Each row comes from the steps of one path. Every step used is in the known rows, and no mark comes twice. Write the path behind each row, first mark first.
Known rows:
taritu kulu bulu nilit pasam: [ 38   6 -22 -21 -13 -78  -9  21  11 -29  -4  41  20 -58 -26  17   3  50
  11  -3 -56  24]
pasam taritu kulu bulu nilit fisi: [-23   4 -27  24 -50 -20 -11  87 -40 -38 -18  35 -12 -46 -26  -2 -18  45
  23   3 -31  23]
nilit bulu: [-26   6  44  -6  12  27  29   5  28   6 -32 -29  10  19  20   4  11 -36
 -32  26  23 -19]
pilut bulu nilit fisi: [-48 -22   1 -13 -19  -8  -6  34  -5 -14  -9 -12  13 -45 -61  -3  12  15
  41  33  -7 -36]
pasam taritu: [-40  -5  24  13   8  31  11  -1 -23  14  -6 -24 -11  30  32  -1 -29 -15
  10 -24   3  22]
nilit bulu kulu taritu: [ 52  15  21  -7   3  17  24  -4  66  43 -16 -34 -17   9  24   3   3  35
 -14  29  33 -37]
nilit bulu kulu: [ 33  19  53 -30  28  19  14  23  41  19 -40 -37  11  -1   9   5  23  -2
 -29  21  -2 -34]
taritu keva: [-16  17 -17 -18  24  23   8 -14   6 -21 -16 -36  23  35  28 -15  17 -33
 -62   2  21  29]
fisi nilit pasam taritu kulu: [-31 -15  11   4  26   2  -6  37 -68 -37  11  56 -31   8  -3   8   9 -14
  32  -8 -54  35]
pasam nilit bulu kulu: [ 15  20  40  -4  14  22  -5   9  28   9 -40  -5 -47 -13 -47 -32   3   1
 -28  13  24 -24]
kulu bulu nilit: [ 21  -4   9  10 -31 -53   9 -13  18  15   2 -24   8 -30  10   9  -1  20
 -21 -12 -28  16]
keva taritu pasam: [-23 -22  10   1   2 -10   7  -9 -19  24  36 -18  69  29  43  23   5 -61
  -8  -8  -3  11]
nilit pasam: [-13 -24  15 -32   6 -25  22 -16  15  13 -15 -16  13  -1  -2  10   8  -2
  24  11  -2  18]
fisi nilit pasam: [-20 -47  31 -21  11 -26  18 -13 -22   0   2   1 -22   4  -6  12  46 -36
  18  14 -34  24]
pilut bulu: [-10  11  43 -15  35  10  17 -18 -14   3 -19   0  44  10   4   8   6   8
   1  -6  12 -17]
bulu kulu taritu: [ 48  -4   7  -1  24  -1  26 -17  42  53   7 -50   0   4  31   2  -4  48
  -4   5  15   9]
fisi nilit: [-37 -37  50  13  37  -1  31  -1 -36  -7   9 -28 -10  29  17   3  30 -53
 -22  -4 -30  33]
taritu pasam: [-17  -8  12   8  45  10  15 -22 -12  -2  15 -26  56  22  33  12  -2 -56
  -5 -24   7  12]
bulu kulu taritu pasam: [ 61   1 -10  10  35   5   7 -31  16  42  32 -32  29   7  36  14 -10  19
  10 -18  16  -2]
pilut bulu kulu taritu: [ 67  15  25 -11  27   5   6 -27  28  48  -4  -8  13  -1   9   7   1  77
  16  -1  19 -38]
taritu kulu bulu nilit fisi: [-15  -2 -20   7 -24 -44   6  83 -10 -50 -25  10  29 -51 -39   4  16  41
   2  24 -30  28]

Write each row's path:
[ 54  18 -13  -5   3  37   0 -11  27  -5  -1  -5 -52  36  28 -21  51  -4
 -72  29  11 -27]
fisi nilit bulu kulu taritu keva
[ -2  17 -18 -16   7 -17 -49  19 -30 -36  19  73  -4 -40 -54  16 -29  44
  70 -23 -54 -29]
pilut bulu nilit pasam taritu kulu
[-15   8 -37 -30 -23  25 -23 -23  -2  -5 -15  17 -28  26  18 -12  -9  -7
   1  -6  11  13]
nilit pasam taritu keva
[ 51   2  16  21  19  21  -1 -21   7  20  32  -1 -22  17  34   7  34 -27
  -9   8   0 -45]
fisi nilit bulu kulu taritu pasam
[  5 -26 -39  33 -14  13  -3   3   4  19   7  -4 -27 -22 -53 -28 -11  26
  33  14  59   5]
bulu kulu taritu pasam nilit fisi
[ 66  39 -31 -18  -6  45  -3 -16  69  15 -20 -26 -19  24  32 -11  22  30
 -63  27  49 -32]
nilit bulu kulu taritu keva
[-31 -10  -3  35  32  10  -2 -36 -30  -7  13  -1   2   8 -25 -21 -25 -56
  -5 -33  26  22]
taritu pasam nilit
[-26  18 -24  -3   1  50 -11 -14 -20 -13  -7 -12 -15  46  36 -21 -11 -26
 -41 -23  17  23]
pasam taritu keva
[ 26  25  22   7  25  28 -23  -8  10  -6 -14  13 -15 -10 -34 -23  -3 -30
 -16 -12  22 -34]
taritu pasam nilit bulu kulu
[ 36 -14  -9 -25 -52 -78  -1 -24  33  20  -5  10 -13 -50  -9  19   5  37
  19   1 -36   3]
kulu bulu nilit pasam
[-60 -45 -14   3 -24 -17  16  48  11  -6  -2 -60   4 -38 -42  -8  11 -12
  21  34 -10  10]
bulu nilit fisi
[ 19  12  22  -6 -16 -46  23  45 -24  -7 -16  26  70  15  38  23   7  22
 -39   0 -24  37]
keva taritu kulu bulu
[-14   2 -65 -21 -39   1 -42 -23  13  -9  23   6 -52  -8 -10 -10 -16  -7
  13 -13 -25   0]
bulu nilit pasam taritu keva
[ 26  26   1 -14 -16 -23  -3  26 -32 -16 -26  77  -3  -5  13  18 -23  54
  24 -16 -23  33]
nilit pasam taritu kulu bulu
[-33  13  10  30  14  33 -10 -27  -1 -22  -4  17 -14  12 -28 -23 -15 -64
 -16  -9  52 -20]
taritu pasam nilit bulu
[  2 -15 -21  35  21  13  25 -52   8  24  48 -29  26  27  49  14 -20 -19
  12  -9  43  14]
kulu taritu pasam
[-12   2 -22  62 -11  37   1 -54  24   4  23  19 -39  18 -12 -19 -36 -32
   1  -1  85 -26]
kulu taritu pasam nilit bulu
[-27  -4  14  -7  25 -15  21  48 -20 -12   9  -6  72  27  23  18   3 -13
 -22   7 -27  36]
keva taritu kulu
[  1  24 -53 -28 -39   9 -63 -38  -3 -15  12  52 -37 -15 -28  -3  -7  22
  30 -19 -21 -42]
pilut bulu nilit pasam taritu keva
[-77 -44 -19  28 -52  -2   2  28 -40  -3   7   9  12  -2 -44 -21  -5 -50
  18  17  36  11]
keva taritu pasam nilit fisi
[-11  -1  -9 -14 -31 -14 -40 -25  -9  13  19  44 -38 -32 -35  12 -25  34
  80 -17 -36 -48]
pilut bulu nilit pasam taritu
[ 12  24 -14  30 -15 -24 -16  37 -28 -24  13  34  -5 -22   7   8 -31  34
  -4 -39 -51  26]
pasam taritu kulu bulu nilit
